Each row comes from the steps of one walk. Every step used is in the known rows, and no mark comes twice. Write the walk behind each row, first mark first.
Known rows
gadon/febaz: [ 0.38 -0.58 -2.84  0.99 -1.16 -0.95 -1.18 -1.93 -0.49 -1.32  2.24 -3.42
 -1.35 -0.24  0.77  1.26 -1.15 -0.01  2.10  0.47  0.95  0.51  0.39 -2.16]
febaz/lezi/gadon: [-0.77 -2.41 -0.90  1.22 -0.04 -1.74 -3.13 -0.29 -0.73 -1.85  1.41 -2.68
 -1.61  0.50  2.49  2.84 -1.11  0.32  2.56  1.84  0.99 -0.27  1.18 -3.06]
febaz/gote/pobuzi/lezi: [ 1.16 -1.74 -0.63  1.22 -2.17 -0.87 -1.55 -2.64  0.55 -0.60  3.61 -2.07
 -1.23  1.26  1.01 -0.97 -1.42  1.04  1.53  1.99  0.00 -1.72  1.42 -2.88]
pobuzi/lezi/gadon/gote: [-0.43 -0.56 -1.09  0.18 -2.05 -3.40 -2.94  1.07  1.58 -0.28  0.78 -3.58
 -2.33  1.21  3.57  0.08  2.61  2.35  2.20  0.56  0.81 -2.14  0.89 -2.40]
gote/kotur/lezi/gadon: [-0.03 -2.66  0.67  1.47 -0.87 -4.92  0.27 -1.03 -1.95 -1.46  2.79 -4.12
 -0.04  0.73  0.14  2.80 -1.13  1.15  1.73  5.55  1.56 -3.87 -0.01 -3.25]
lepo/gadon/febaz: [ 0.69 -0.68 -3.14  0.70 -1.09 -1.77  0.17 -1.80 -1.06 -1.24  1.19 -3.71
 -0.09 -1.92 -0.31  1.20 -1.99 -0.37  2.00 -0.50  1.12  1.52  0.77 -1.10]
pobuzi/lezi/gadon/febaz: [ 0.32 -0.92 -1.83  1.63 -1.87 -2.43 -4.22 -2.06  0.83 -0.98  2.25 -4.00
 -2.84  3.04  2.14  1.94  1.02  1.34  2.31  0.95  0.88 -2.10  1.56 -3.63]
febaz/lezi/gadon/gote/kotur: [-0.67 -2.22 -0.87  1.59 -0.40 -5.44 -2.95  0.59 -0.90 -1.87  2.41 -3.87
 -0.52  1.64  3.24  2.79  2.20  0.84  2.08  0.35  1.22 -1.06 -1.12 -2.66]
bapef/gadon/gote: [-0.39 -0.22 -2.24 -1.44 -1.77 -1.36  2.21  0.40 -0.59 -0.76  1.08 -3.36
 -1.52 -2.59  2.99 -2.02  1.36  0.35  2.00  0.30  1.24  0.19  0.66  0.26]
lezi/gadon/febaz/gote/pobuzi: [-0.08 -1.55 -1.95  1.28 -1.15  2.22 -3.50 -2.91 -1.57 -2.18  4.13 -2.38
 -0.28  1.88  1.03  2.52  0.30 -0.19  2.47  1.40  0.63 -1.29  0.44 -3.45]
pobuzi/lezi: [ 0.82 -0.92 -0.89  0.99 -1.88 -3.35 -0.93 -0.94  1.09 -0.14  1.53 -3.21
 -2.44 -0.07  1.54 -0.26 -1.05  1.53  1.62  1.71  0.59 -1.56  1.77 -2.46]
lepo/gadon/febaz/gote/pobuzi/lezi: [ 1.68 -1.35 -2.43  1.51 -2.44 -1.62 -1.53 -3.98 -0.23 -0.99  3.66 -2.92
 -0.25  1.06 -0.09 -0.21 -1.61  0.01  1.64 -0.32  0.27  0.28  1.34 -2.06]
kotur/pobuzi/lezi: [ 1.07 -1.51  0.06  1.56 -2.63 -1.53 -0.75 -1.75  0.83  0.01  2.20 -3.91
 -2.79 -1.08  0.07  0.39 -1.86  1.30  1.94  4.49  0.75 -1.44  1.39 -2.81]
bapef/gadon/gote/kotur/lezi: [ 0.34 -1.62 -1.14 -0.41 -1.99 -6.02  4.37 -0.95 -1.68 -1.07  3.10 -4.41
 -0.17 -1.32  1.43 -2.04  0.77  0.74  1.45  3.09  1.71 -1.72 -0.44 -0.21]
kotur/lezi/gadon/febaz/gote/pobuzi: [ 0.12 -2.53 -1.48  1.49 -1.48  0.65 -1.25 -3.79 -1.73 -2.34  4.96 -2.67
  0.56  1.52  0.45  1.54 -0.61  0.07  2.41  4.26  0.93 -1.54  0.10 -3.55]
febaz/lezi/gadon/gote/pobuzi: [-0.76 -1.91 -1.16  0.66 -0.80 -0.21 -2.81  0.72 -0.50 -1.30  2.59 -3.35
 -0.52 -0.26  2.21 -0.77  2.21  1.00  2.39  1.87  0.70 -0.11 -0.48 -2.48]
febaz/gote/pobuzi: [ 0.43 -1.71 -0.92  0.44 -1.17  1.22 -0.38 -1.78 -1.16 -1.14  3.47 -1.75
  0.06 -0.86  0.53 -0.17 -2.10  0.09  1.79  1.95  0.43 -0.82  0.45 -2.28]
gote/lezi/gadon: [-0.64 -1.66 -0.76  1.22 -1.08 -2.23 -2.20 -1.14 -0.79 -0.19  1.50 -3.34
 -2.53  2.32  1.63  1.63 -0.06  1.91  2.25  3.28  1.13 -2.69  1.87 -3.06]
febaz/lezi: [ 0.13 -2.18 -1.61  1.35 -0.25 -2.29 -1.15 -0.98 -0.24 -1.45  1.90 -2.51
 -1.36 -0.51  2.03  0.94 -2.35  0.01  2.08  1.14  0.73  1.13  0.74 -2.18]
lezi/gadon/febaz: [-0.42 -0.89 -2.12  0.99 -0.90 -0.35 -2.88 -1.32 -0.84 -1.79  1.81 -3.56
 -1.45  1.08  1.55  2.93  0.24  0.22  2.50  1.12  1.12 -1.15  0.61 -3.03]
lezi/gadon/febaz/gote: [-0.46 -1.53 -2.41  1.18 -0.70  0.15 -3.80 -2.89 -0.97 -2.51  2.79 -1.96
 -1.00  2.45  2.89  4.24 -0.46 -0.30  2.81 -0.24  1.05 -0.56  0.64 -3.18]
pobuzi/lezi/gadon: [-0.03 -1.27 -0.28  0.85 -1.74 -2.46 -2.88 -0.19  0.75 -0.57  1.30 -3.33
 -2.72  1.52  2.17  1.54  0.07  1.71  2.11  2.39  0.83 -3.18  2.03 -3.23]
bapef/lepo: [-0.36 -1.26 -1.07  1.18 -0.89 -1.36 -0.26 -1.36  0.51 -0.33  0.12 -3.83
 -2.59 -3.74  0.99 -1.46 -1.76  0.48  2.44  2.71  0.86 -1.16  1.97 -1.82]
gote/kotur/pobuzi: [ 0.89 -1.93  0.30  1.84 -1.68 -2.63  0.40 -1.86 -1.85 -0.76  3.03 -4.63
 -0.69 -1.29 -1.28  2.34 -2.02  0.46  1.65  4.67  1.29 -2.34 -0.48 -2.65]

Which walk is each row?
[ 0.43 -1.40  0.21  0.91 -2.00 -0.47 -2.72 -0.29  0.30 -0.20  2.54 -3.75
 -1.88  1.01  0.32 -0.71  0.97  2.17  1.78  4.06  0.31 -3.83  1.74 -3.58]	gote/pobuzi/lezi/gadon
[ 1.88 -2.08 -0.87  3.32 -2.74 -3.97 -2.70 -5.69 -0.58 -1.43  5.01 -4.05
 -1.58  4.02  0.56  3.54 -1.20  0.18  1.81  1.69  0.81 -1.79 -0.01 -3.67]	gadon/febaz/gote/kotur/pobuzi/lezi
[ 0.35 -1.72 -3.07  2.10 -0.49 -1.86 -2.32 -2.82 -0.32 -1.88  2.74 -3.19
 -1.60  0.74  2.00  1.66 -1.58 -0.55  2.26 -0.22  0.85  2.03  0.24 -2.59]	gadon/febaz/lezi
[ 0.01 -1.88 -1.64  1.96 -0.71 -3.08 -3.75 -3.39 -1.85 -2.63  3.65 -3.05
 -0.50  3.83  1.99  5.61 -0.24 -0.37  2.12 -0.24  1.26 -2.31 -0.22 -3.61]	lezi/gadon/febaz/gote/kotur
[ 0.35 -1.49 -3.10  2.08 -1.53 -2.43 -2.14 -5.25 -0.55 -0.88  3.41 -2.33
 -1.98  3.83  2.45  1.95 -1.35  0.30  2.14 -0.03  0.82  0.43  1.00 -2.69]	gadon/febaz/gote/lezi
[ 0.37 -2.02  0.06  1.18 -1.81 -0.17 -3.45 -1.88 -0.17 -0.98  3.41 -2.20
 -1.43  2.38  1.72  0.82  0.01  1.38  1.95  2.64  0.30 -3.31  1.70 -3.72]	febaz/gote/pobuzi/lezi/gadon
[-0.07 -1.06 -0.20  0.99 -2.85 -1.50 -2.67 -0.03  0.94 -0.32  1.89 -4.39
 -2.62  0.20  2.31  0.75  2.29  2.22  2.58  3.46  0.94 -1.99  0.52 -2.66]	kotur/pobuzi/lezi/gadon/gote
[ 0.74 -0.35 -1.14  0.34 -2.76 -2.06 -0.73  0.45  1.50  0.50  2.61 -3.77
 -1.53 -0.79  1.14 -3.82  2.01  2.21  1.47  1.50  0.24 -1.38  0.26 -1.77]	gadon/gote/pobuzi/lezi
[ 0.25 -1.01 -2.91  1.39 -1.03 -2.21 -0.18 -2.80 -0.33 -0.97  0.30 -4.71
 -1.59 -3.79 -0.27 -0.73 -1.54 -0.53  2.54  0.47  0.98  0.82  1.84 -1.08]	bapef/lepo/gadon/febaz
[ 0.33 -0.59 -1.89 -0.51 -1.83 -0.74  1.74  1.22 -0.58 -0.10  1.43 -3.57
  0.99 -4.47 -0.61 -3.22  0.38  0.88  1.66  0.90  0.74  0.69 -0.36 -0.17]	lepo/gadon/gote/pobuzi
[-0.45 -2.64 -0.06  2.17 -1.32 -3.37 -2.73 -0.59 -1.43 -1.65  3.56 -4.76
 -0.78  0.83  1.93  3.16  1.66  0.69  2.47  3.11  1.40 -1.05 -1.43 -2.94]	febaz/lezi/gadon/gote/kotur/pobuzi
[-1.07 -0.61 -1.52 -0.31 -1.21 -1.05 -1.99  1.71 -0.24 -0.95  0.71 -3.18
 -0.92 -1.08  3.02  1.15  2.11  1.31  2.53  0.74  1.22 -1.01  0.01 -1.84]	lezi/gadon/gote
[-0.66 -2.23 -0.91  1.48 -0.99 -1.81 -2.96 -2.64 -1.34 -0.79  2.12 -1.75
 -2.00  3.77  3.15  3.58 -0.82  1.11  2.43  1.86  0.93 -2.05  1.73 -3.28]	febaz/gote/lezi/gadon
[ 0.70 -1.32 -0.85  0.95 -2.22 -4.18  1.57 -0.31 -1.64 -0.55  2.16 -5.05
  0.85 -3.38 -1.05  0.70 -0.31  0.45  1.73  1.98  1.50 -0.14 -1.27 -0.65]	lepo/gadon/gote/kotur/pobuzi
[ 0.61 -1.91 -1.19  2.39 -2.51 -0.35 -4.72 -4.38 -0.05 -1.78  3.94 -3.13
 -2.41  3.49  2.05  4.37 -0.09  0.51  2.85  2.36  0.84 -1.42  1.13 -4.04]	kotur/pobuzi/lezi/gadon/febaz/gote
[-0.14 -1.83 -1.88  1.20 -1.15 -1.60 -0.83 -2.18 -1.05 -1.80  2.77 -3.65
 -0.83  0.46  0.94  2.22 -0.46  0.58  2.51  4.08  1.36 -1.14  0.40 -3.06]	kotur/lezi/gadon/febaz
[-0.39 -1.25 -2.27  1.92 -1.32 -1.88 -3.37 -2.95 -0.60 -0.67  2.26 -3.88
 -2.73  3.87  1.64  2.57  0.88  1.25  2.45  2.07  1.23 -1.84  1.49 -3.35]	gote/lezi/gadon/febaz
[ 0.85 -1.59 -2.08  2.01 -1.03 -3.74 -1.80 -3.97 -1.35 -2.22  4.11 -3.05
 -0.26  2.53  1.37  3.79 -1.49 -0.83  1.72 -0.92  0.99 -0.80 -0.52 -2.84]	gadon/febaz/gote/kotur
[-0.56 -1.65 -0.51  0.04 -1.77 -0.43  0.66  0.55 -0.78 -0.74  2.96 -3.63
  0.43 -1.64  0.71 -1.67  1.99  2.00  2.08  5.32  1.07 -1.86 -0.61 -2.17]	kotur/lezi/gadon/gote/pobuzi
[ 0.33 -2.43 -0.80  2.67 -1.53 -1.25 -3.53 -4.49 -2.68 -2.67  4.69 -3.84
 -0.55  2.89  0.67  5.84 -0.40 -0.41  2.54  2.68  1.28 -2.21 -0.73 -4.02]	lezi/gadon/febaz/gote/kotur/pobuzi
[ 1.17 -1.17 -0.49  1.02 -2.31 -1.38 -0.72 -0.93  0.71  0.21  2.85 -3.58
 -1.71 -0.35 -0.36 -2.41 -0.67  1.79  1.31  3.40  0.12 -2.52  1.42 -2.65]	gote/pobuzi/lezi
[ 0.24 -2.24 -0.99  2.11 -1.03 -4.77 -0.85 -2.71 -1.80 -1.94  3.95 -4.72
 -0.17  2.24  0.10  3.34 -0.11  0.65  1.91  4.23  1.58 -2.86 -0.40 -3.49]	gote/kotur/lezi/gadon/febaz
[-0.34 -1.55  0.27  1.24 -1.91 -2.57 -1.49  0.11 -1.47 -0.89  2.97 -4.99
 -0.58 -0.35  0.77  2.69  2.04  1.30  2.24  3.72  1.64 -2.77 -1.36 -2.64]	lezi/gadon/gote/kotur/pobuzi
[ 0.68 -1.05 -1.28  1.61 -2.26 -0.39 -3.96 -2.09  0.39 -0.73  3.68 -4.22
 -2.06  2.78  0.30 -0.11  1.91  1.58  1.96  2.71  0.44 -3.01  1.28 -3.83]	gote/pobuzi/lezi/gadon/febaz
[ 1.23 -1.23 -0.06  1.84 -3.17 -5.31 -0.80 -1.05  0.63  0.19  3.16 -5.15
 -1.57  0.56  0.66  0.13  1.18  1.90  1.52  2.92  1.00 -2.37 -0.74 -2.35]	gadon/gote/kotur/pobuzi/lezi
[ 0.32 -1.33 -1.93  1.82 -1.79 -1.97 -4.90 -3.59  0.47 -1.82  2.91 -2.45
 -2.39  4.62  3.45  3.71  0.30  0.54  2.57 -0.31  0.54 -1.60  1.59 -3.75]	pobuzi/lezi/gadon/febaz/gote
[-0.28 -0.64 -2.16  0.67 -1.98 -3.72 -0.28 -0.59  0.44  0.59  1.51 -3.42
 -1.99  0.56  2.52 -1.38  1.08  2.07  1.86  0.94  1.08 -0.29  0.30 -1.33]	gadon/gote/lezi
[-0.49 -0.75 -2.11  0.22 -1.35 -2.90  0.95  0.32  0.45 -0.12 -0.66 -4.25
 -0.95 -5.85  1.21 -2.77  0.11  0.57  2.46  0.26  1.12  0.88  1.02  0.17]	bapef/lepo/gadon/gote
[ 1.04 -2.57 -1.78  2.39 -1.36 -5.04  0.28 -5.08 -1.65 -2.19  4.99 -3.09
  0.54  2.24  0.71  3.06 -2.55 -0.39  1.67  2.18  1.22 -0.89 -0.76 -2.83]	gadon/febaz/gote/kotur/lezi
[ 0.64 -1.18 -3.35  0.95 -1.07 -1.45 -0.73 -3.21 -1.36 -2.17  2.08 -2.15
  0.19 -0.82  1.11  2.73 -2.95 -1.19  2.23 -1.75  0.95  2.09  0.77 -1.29]	lepo/gadon/febaz/gote
[-0.88 -1.52 -1.04 -0.08 -1.50 -2.63  0.20  0.81 -0.43 -0.96  1.76 -3.18
 -0.25 -1.21  2.44  0.20  1.08  1.59  2.46  3.78  1.42 -0.98 -0.30 -1.80]	kotur/lezi/gadon/gote
[ 0.87 -2.21  1.44  2.47 -2.41 -3.96 -2.63 -1.77 -0.57 -0.68  3.23 -5.04
 -2.14  2.11  0.04  3.36  0.29  1.70  1.88  5.28  1.10 -4.74  0.76 -4.01]	gote/kotur/pobuzi/lezi/gadon
[ 0.80 -1.82 -1.22  2.39 -1.66 -5.17 -4.96 -4.08 -0.51 -2.09  4.19 -3.49
 -1.72  6.09  2.56  4.77  0.49  0.64  1.94 -0.37  0.82 -3.35  0.63 -4.22]	pobuzi/lezi/gadon/febaz/gote/kotur
[ 1.40 -1.28 -0.33  1.47 -3.07 -6.19  0.59 -0.96 -0.13  0.00  2.41 -5.38
 -0.48 -1.31 -0.37 -0.07  0.44  1.28  1.43  2.10  1.03 -1.11 -0.36 -1.27]	lepo/gadon/gote/kotur/pobuzi/lezi
[ 1.13 -1.83 -0.16  3.10 -2.63 -3.84 -3.87 -3.58 -0.73 -1.21  3.97 -5.69
 -2.49  3.84 -0.09  3.75  1.17  1.12  2.09  3.86  1.13 -3.96  0.28 -4.30]	gote/kotur/pobuzi/lezi/gadon/febaz
[ 0.31 -1.70 -0.77  0.81 -1.69 -6.47  2.21 -0.45 -0.58 -0.71  3.13 -4.21
  0.59 -0.91  0.81 -0.40  0.07  1.42  1.36  3.20  1.37 -1.42 -1.40 -1.45]	gadon/gote/kotur/lezi
[ 0.29 -1.62 -0.44  1.86 -2.12 -4.42  1.27 -1.53 -0.83 -0.27  1.27 -6.10
 -0.60 -5.32 -0.97 -1.07  0.19  0.51  2.24  3.05  1.45 -0.73 -0.33 -0.62]	bapef/lepo/gadon/gote/kotur/pobuzi
[-0.19 -2.43 -1.94  1.47 -1.02 -1.20 -1.66 -3.78 -1.44 -2.66  3.70 -2.13
 -0.24  1.98  2.21  4.19 -1.30 -0.15  2.71  2.67  1.32 -0.60  0.54 -3.24]	kotur/lezi/gadon/febaz/gote
[ 1.35 -2.14 -1.69  2.38 -1.78 -2.97 -0.36 -4.79 -2.58 -2.29  4.06 -4.03
  0.61 -0.20 -1.12  4.48 -2.75 -1.48  1.99  1.14  1.28  0.49 -0.57 -2.00]	lepo/gadon/febaz/gote/kotur/pobuzi
